In the rows, 128 means zero.
Known rows, with every way that one mark hangs from another:
P{M V}: [121 125 138 149 108 154  87 107 137 121 175  94 154 136 177 166 127 133
 171 150 117 141]
V{J{T{X}}}: [137 140 118 120  93 126 116  83 140 143 167 102  98 127 188 186 128  96
 151 130 101 113]
X{C{J} Y}: [129 127 104 136  91 119 150  78 156 125  64 105 158 141 150 141  88 105
 180 114 126 144]
C{J{T{P X{Y}}}}: [131 161 106 141  82 147  95 101 134 125  87 106  91 139 171 163 115 122
 159 119 125  95]
N{X{C H{P} Y}}: [155 129  99 126  81 124 145  55 155 157  32 103 152 148 139  99  50 118
 171 120 151 148]
K{J{T}}: [142 152  90 135 108 135 122  94 147 121 118  71 116 125 175 185 117  88
 164 149  95  95]
H{P{M Q V}}: [131 123 118 165 118 170  56 130 122  92 135 106 141 113 184 151 126 137
 167 166 119 149]
T{P X}: [119 177 104 143 101 140 117  92 146 183 136 109 112 139 191 159 113 128
 156 143 116 129]
C{J{T{P{V} X}}}: [135 163 117 140  95 177  49 127 137 124 132 114  91 144 176 213 137 132
 138 139 120  78]
P{M Q V{J}}: [127  98 153 160 109 168  77 117 132  74 183 113 139 106 166 165 134 134
 151 156  98 145]
N{P{Q}}: [102 152  87 158 109 153 138 109 149 135 113 122 121 126 188 124 139 117
 170 140 101 135]
X{H Y}: [140 146 112 126  94 114 147  81 143 139  81  81 164 160 152 109  63 101
 178 118 121 179]
T{X{C{J} H}}: [155 154  96 125  92 127 108  79 157 176  60 118 142 150 166 148  68 122
 168 125 120 152]
N{X{C H Y}}: [146 112 118 128  74 123 163  48 162 168  59 107 167 155 148  95  49 125
 177 110 138 150]
H{P{Q V{J}}}: [136 127 121 148 120 165  85 124 131  77 134 107 126 115 161 184 124 100
 131 160 111 147]
H{P}: [128 175  88 142 111 120 129  92 145 144 111  90 134 133 168 160 112  92
 166 150 123 145]
H{P{Q V}}: [132 136 104 153 120 164  83 131 127 107 116 103 143 127 188 167 115 109
 153 160 118 154]
H{P{V{J}}}: [135 146 123 131 114 148  99 110 141  93 146  91 124 128 146 200 127  91
 128 153 120 138]
N{P{Q V}}: [104 132 105 154 113 181 105 131 143 114 128 118 127 134 192 147 144 122
 154 143 108 132]
H{P{V}}: [129 153 106 136 118 146  96 115 138 124 127  87 141 142 172 184 117  99
 151 153 129 144]
N{P X{C}}: [107 137  96 141  83 143 170  63 177 179 102 130 124 137 169 127 126 130
 169 126 129  97]
J{T{P X{C Y}}}: [144 136  94 110  89 137 112  70 149 169 101 109 106 145 181 137 105 143
 181 111 122 105]
J{T}: [133 157 101 131  99 125 126  87 146 146 151  92 130 142 174 166 130  98
 181 133 104 114]
P{Q V}: [124 119 123 155 114 162 100 124 134 122 144 106 157 136 196 163 114 114
 159 149 106 155]

Rows:
[129 135 110 138  82 128 115  99 127 124  90  98 115 140 195 160 102  98
 170 113 124 118] | C{J{T{X{Y}}}}
[141 100 137 132 103 169  70 121 124 106 171 116 106 120 209 190 132 114
 136 139  97 118] | P{Q V{J{T{X}}}}
[146 150  91 129  93 130 114  82 164 137 105 113 131 140 147 180 126 110
 182 125 109  95] | X{C{J{T}}}
[128 109 106 118  94 112 150  68 145 180  91 103 150 143 207 121  74 114
 183 113 126 166] | T{X{C Y}}
[144 146 116 146 114 188  47 119 144  83 150  81  98 119 151 195 145 146
 154 164 102  63] | K{J{T{P{M V}}}}
[138 132 124 158 108 195  35 125 132  94 172 118 111 122 167 161 155 167
 171 153 102  91] | J{T{P{M Q V}}}
[140 127 135 119 102 151  96 104 145  94 188  93 120 138 151 207 144  98
 142 135 103 105] | P{V{J{T}}}
[138 163 106 177  96 175  56 117 138  86 127 130  99 110 143 158 152 156
 176 150  99  80] | C{J{T{P{M Q}}}}
[135 154 115 127 101 172  62 114 137 151 162 104  96 146 194 193 135 135
 148 141 117  92] | J{T{P{V} X}}
[108 124 117 152  82 177 124  98 172 131  89 137 125 140 155 169 136 132
 143 129 139  80] | N{P{V} X{C{J}}}
[137 130 129 113 105 164  87  91 161 150 153 124 107 133 163 191 121 142
 130 138 114 119] | T{P{V{J}} X{C}}
[150 164  91 127 101 117 130  86 138 127  53  77 149 151 141 112  64  96
 170 129 134 177] | X{H{P} Y}
[161 139  84 105  98 114 118  69 141 169  33  95 141 150 175 105  46 118
 175 119 139 180] | T{X{C H{P} Y}}
[137 115 133 158 118 170  58 124 126  60 155 111 124 100 158 168 134 127
 145 164 110 143] | H{P{M Q V{J}}}
[136 150 127 141 103 179  48 111 142 109 184 101 111 137 151 177 158 157
 170 148 112  82] | J{T{P{M V}}}
[155 139 105 138 115 166  55 130 118 136  82 105 133 139 203 145  75 122
 144 153 123 174] | T{X{H{P{Q V}}}}
[129 147 101 137  89 138 120  83 152 152  61 122 119 139 166 145  88 136
 165 118 132 125] | T{P X{C{J} Y}}
[138 163 125 140  95 152  86  84 153  99 189 109  87 115 119 171 163 142
 162 142  97  79] | V{J{T{P{M}}}}
[142 109 134 136 106 169  81 118 135  78 176 111 121 122 167 190 142 106
 143 142  92 115] | P{Q V{J{T}}}
[144 147 109 142  81 127 144  74 139 138  49  90 145 148 148 107  55 105
 158 128 150 152] | N{X{H{P} Y}}
[122 155 111 172 107 163  91 103 141 124 147 123 126 114 164 127 132 160
 179 157 100 127] | T{P{M Q}}
[166 137 106 120 113 154  57  93 150 126  98  98 152 143 135 140  92 149
 176 147 130 153] | X{C H{P{M V}}}
[139 144 113 147 110 189  60 129 137 109 155 114 112 136 171 175 143 139
 157 148 101  96] | J{T{P{Q V}}}
[126 143 149 146 107 174  73 106 149  90 192 107 114 123 127 184 148 148
 140 154 110 112] | T{P{M V{J}}}
[153 139 100 125  88 120 135  74 159 127  34 102 166 157 125 120  59 113
 179 110 125 161] | X{C{J} H Y}
[143 180  86 138 110 155 106  97 156 120 115  80  93 125 151 188 128 111
 154 155  96  71] | K{J{T{P}}}
[145 167 120 127 103 167  68 110 142 166 121 103 124 160 172 161  88 140
 139 143 121 143] | T{P{V} X{H}}
[169 161  87 117  90 133  98  79 166 137  76 109 138 152 123 159  97 117
 182 122 109 112] | X{C{J{T}} H}
[136 165  93 151 105 163  96 105 143 130 138 117 108 128 165 153 140 131
 172 144  95  97] | J{T{P{Q}}}
[149 176  85 132  93 152  96  86 170 134 105 123 105 140 124 183 138 133
 172 131 110  71] | X{C{J{T{P}}}}
[121 147 102 163  84 165 140  93 154 149  80 131 124 136 169  97 102 131
 156 135 117 126] | N{P{Q} X{H}}
[139 115 148 131 100 159  69 103 139  80 206  96 119 124 148 192 155 125
 157 142 103 100] | P{M V{J{T}}}
[166 121  96  96  86 119 114  64 146 172  72  97 136 159 181 112  65 124
 190 102 121 147] | J{T{X{C H Y}}}
